Each row was made from one walk, in order. Every step used is in the known rows, and no mark comes twice. Write each row's walk.
Known rows:
w x p b u s: [ 4.31  1.56 -2.61 -0.41  5.76  0.30 -2.87 -0.22 -4.50  0.09 -2.53 -0.28
 -1.40 -3.86 -0.07 -2.62 -1.00 -4.58 -1.40 -0.70 -2.03 -2.04]
u b: [-0.11 -1.64 -0.55  0.30  1.68 -1.15 -4.03 -1.40 -0.59 -1.44 -0.83  0.53
 -1.34 -1.93  0.17 -1.98 -2.05  0.23 -0.64 -1.52  2.52 -0.59]
b u c r x: [ 2.44  2.35  0.09  0.69  3.65  1.65 -2.21 -0.05 -2.74  0.70  0.49 -0.40
  2.00 -3.48  1.09 -1.56 -1.84 -1.52 -0.98 -2.51 -1.09  1.78]
b u x n: [ 1.42  0.04 -0.26 -2.65  1.12 -4.24 -1.25 -1.60 -0.46  1.11 -0.80 -0.04
 -1.86 -1.43  0.50  2.81 -1.78 -3.06 -0.58 -0.59  1.01 -6.12]
d u c r x: [ 0.68  2.98 -0.03 -0.88  3.15  1.79 -1.63 -0.49 -2.96  0.46  1.10 -0.32
 -0.08 -3.02  1.25 -2.07 -1.13  1.27 -1.99 -1.82  0.92  2.60]
s u c r x n: [ 0.78  2.34 -0.22 -3.31  1.33 -1.64  0.51 -0.71 -1.96 -0.39  0.37 -0.03
  0.12 -2.55  3.11  2.33  1.02  0.89 -2.92 -0.45  1.79 -0.03]
r c: [-1.67  0.88  1.13  0.35  2.98 -2.79 -4.06  0.51 -0.90  4.29  0.61  2.23
  0.17 -0.93  1.62  1.28 -2.82 -0.78  1.06  0.12  2.40  1.60]
p b u: [ 3.17  0.52  0.38  1.76  3.87  0.08 -2.01  1.64 -5.76  1.32  0.38  0.22
 -1.56 -0.46 -1.69  1.85 -0.35 -5.30 -1.20 -1.06 -1.95 -0.89]
d u: [-0.72  2.09  0.04 -0.73  2.68 -1.03 -1.77  0.68 -3.03  1.60 -0.10  1.63
 -4.54 -0.91 -1.78  2.08 -0.81  0.64 -2.32 -0.70  2.51  0.05]
b u: [ 2.71  0.90  0.30  2.30  3.68 -1.27 -2.91  1.51 -2.51  2.04 -1.16  1.48
 -0.46 -1.87 -2.19  2.98 -2.26 -4.77 -0.39 -2.06 -1.34 -1.62]
x p b u c: [ 4.23  1.97 -0.66 -0.95  4.11 -0.27 -1.36  1.96 -4.98  1.30  0.23  1.29
  1.06 -2.66 -1.12 -0.68  0.21 -3.47  0.16 -0.43 -2.45 -0.61]
c u x p b: [-0.11  1.21  0.55 -2.62  3.29  0.86 -0.56  0.88 -4.78  1.22  1.17 -0.72
 -3.61  0.51  3.57 -0.26  0.37 -2.36 -1.33  0.16  0.11 -2.53]
u d: [ 1.97  2.47 -2.98 -1.74  3.08 -0.15 -2.61 -2.52 -1.20  1.57 -0.53  1.11
 -1.84 -1.82  0.31 -1.59 -1.47 -0.86  1.06 -1.28  2.14 -1.30]
b u c r: [ 5.97  2.84 -0.19  2.19  4.62 -0.42 -5.59  1.83 -1.59  2.26 -3.54  0.55
  2.00 -3.38  1.11 -2.43 -2.25 -0.33  0.65 -2.92 -0.79  0.52]
w x p b: [ 0.22  1.70  1.87 -1.00  3.30  1.22  1.06  0.87 -5.26  0.12 -1.38 -0.59
 -1.82 -1.40  2.06  0.09 -1.25 -2.10 -2.57  0.66 -0.85 -2.19]
r x p b u d: [ 3.29  3.00 -2.37 -2.48  4.90  2.12 -0.06 -0.79 -5.08  0.77  2.68 -0.59
 -2.92 -2.05 -0.28 -0.40 -0.99 -6.50 -0.93 -0.93 -1.40 -1.45]
r x: [-2.23  0.66  0.66 -0.65  1.46  1.32  0.99 -1.60 -2.78  0.26  2.70  0.38
  0.21 -1.55  0.42  1.57 -1.40 -1.51 -1.68 -1.00  0.83  0.72]
d u c: [ 0.94  2.54 -1.50 -1.81  2.69 -1.56 -2.85  0.07 -2.71  1.33 -0.61  2.43
 -1.04 -2.76 -2.07 -1.45  0.59  2.40 -0.30 -0.50  1.44  1.05]
b u c y: [ 2.75  1.88 -1.20  2.29  4.00  0.13 -4.27 -0.73  0.65  3.45 -3.06  2.76
  2.17 -1.33  0.87 -2.08 -0.11 -0.83  1.53 -2.18 -0.58  0.19]
x n: [ 0.53  0.13  0.15 -2.52  0.27 -3.29  0.60 -0.87 -1.10  0.28 -0.26  1.47
  0.17 -0.76  1.58  4.89 -0.18  0.05 -0.72  0.35  3.21 -2.84]
s u: [-1.03  2.55  0.13  0.16  2.70 -1.93 -1.68  1.44 -2.32  2.11 -1.91  1.45
 -4.21 -1.18  0.03  2.51  0.59 -0.43 -3.44 -1.07  0.62 -0.02]
p x: [-0.34  0.31  1.73  3.00  0.42 -1.39 -0.77 -0.97 -3.59  1.72 -1.66  1.39
 -0.97 -2.32 -0.59  0.14  1.94 -0.83 -2.02  0.06  2.21 -2.70]

Which walk is each row?
[ 3.31  1.38  1.04  0.37  4.47  0.56  0.01  3.00 -5.86  1.58  0.93  0.07
 -1.90 -0.79 -0.62  3.03 -1.25 -6.58 -1.76 -0.65 -2.34 -2.03]	x p b u
[ 0.51  1.00 -4.11 -0.71  4.98 -1.87 -7.87 -0.72 -1.11  2.05 -1.12  2.65
  0.02 -2.22  3.14 -1.97  1.47  0.49  1.94 -0.91  2.71  2.77]	r c u s
[-0.22  2.02  1.08 -3.03  3.12  0.28  1.27  1.06 -5.15  1.72  1.05 -1.38
 -5.64  0.15  2.49 -0.34 -0.26 -2.86 -3.47  0.62 -0.49 -3.14]	s u x p b
[ 1.16  3.34  0.98 -2.73  3.88  2.54  1.96  1.98 -6.53  0.54  2.24 -1.30
 -2.30 -1.32  3.36 -0.79  0.91 -1.77 -3.89  0.17 -0.99  1.18]	s u c r x p b
[-0.79 -0.48 -0.97 -0.71  2.23 -1.26 -4.19 -0.82 -1.69 -1.52 -0.18  0.62
 -4.69 -1.93 -1.50 -1.53 -1.34  1.07 -2.24 -1.28  3.25  0.09]	d u b
[-0.13  1.80  1.01 -3.49  3.14  0.75  1.20  0.66 -5.51  1.48  1.99 -1.37
 -5.82  0.33  1.58 -0.49 -1.02 -2.29 -2.88  0.75  0.56 -3.10]	d u x p b
[ 1.15  2.24  0.22 -0.28  2.78  1.86 -1.52 -0.90 -2.31  0.55  0.73 -0.40
  2.05 -3.01  2.31 -2.33 -1.57  0.72 -0.94 -1.98  0.46  2.19]	u c r x
[ 1.08  3.93 -3.16 -2.06  3.69 -1.01 -2.72 -1.26 -1.70  1.93 -1.42  1.06
 -4.91 -2.01  0.13 -0.82  0.39 -0.92 -1.50 -1.36  1.33 -0.66]	s u d
[ 2.78  2.11  0.16  0.32  3.77  2.54 -1.63  0.03 -4.83  0.28  1.50 -1.17
  1.30 -2.67  1.40 -2.32 -0.67 -1.87 -1.51 -1.88 -1.48  2.27]	p b u c r x
[ 4.40  0.80 -3.66  0.47  4.85 -0.94 -4.37 -0.69 -2.29  1.18 -1.65  1.13
 -0.46 -3.26 -1.15 -1.47 -1.12 -3.58  0.20 -1.81 -0.29 -0.99]	b u s
[-2.25  1.12 -0.33  0.88  3.94 -2.40 -7.22  1.55 -1.06  3.18 -0.57  3.34
  0.14 -0.57  3.25  2.34  0.95  0.27  1.82 -1.02  2.43  3.16]	r c u
[ 0.32  1.09  1.25 -2.86  2.73  0.84  1.31  0.27 -4.75  1.54  1.62 -1.38
 -3.65  0.33  2.62 -0.79 -1.45 -2.83 -1.81  0.59  0.05 -3.59]	u x p b
[ 1.23  1.99  1.13 -1.76  3.74 -1.17 -0.27  1.23 -1.07  2.86 -0.44 -0.26
 -2.89 -2.04  0.86  1.29 -4.71 -5.48 -1.06 -1.22 -1.32 -5.95]	b u x p
[ 3.68  2.10  1.52  0.56  4.98  2.23  0.10  2.86 -6.14  1.11  1.63 -1.29
 -1.53 -1.31  0.95  1.94 -1.89 -6.55 -2.68 -1.35 -2.61 -0.80]	c r x p b u
[ 0.79  2.87 -1.43 -1.09  2.70 -2.29 -2.75  0.75 -2.15  1.73 -2.10  2.32
 -0.70 -3.01 -0.58 -1.08  1.74  1.48 -1.16 -0.78 -0.13  1.01]	s u c
[ 1.74  2.41  1.12 -2.49  3.50  3.12  2.03  1.18 -6.20  0.28  2.80 -1.31
 -0.29 -1.14  3.47 -1.28 -0.22 -1.74 -2.30  0.19 -0.53  0.73]	u c r x p b
[ 0.05  2.83 -3.59 -1.49  4.68 -1.40 -7.15 -1.21 -0.70  2.79 -0.31  2.55
 -1.45 -1.49  2.72 -0.98  0.67 -0.35  2.71 -1.32  2.77  1.85]	r c u d
[-0.82 -1.38 -1.63  0.69  2.58 -1.18 -6.92 -0.46 -0.56 -1.93 -1.48  1.54
 -1.23 -1.59  1.64 -1.21  0.79  1.07  0.18 -2.26  2.69  1.06]	c u b
[ 2.43  3.45  1.23 -1.34  4.50  1.81  0.91  2.21 -2.71  1.29  1.10 -0.23
  0.93 -3.55  2.34  0.97 -3.34 -3.78 -1.82 -1.61 -1.43 -0.66]	b u c r x p
[-0.97 -0.17 -0.85  0.03  2.26 -2.03 -4.13 -0.18 -1.10 -1.08 -1.70  0.48
 -4.44 -2.13 -0.04 -1.24 -0.24  0.24 -3.14 -1.56  1.71  0.06]	s u b
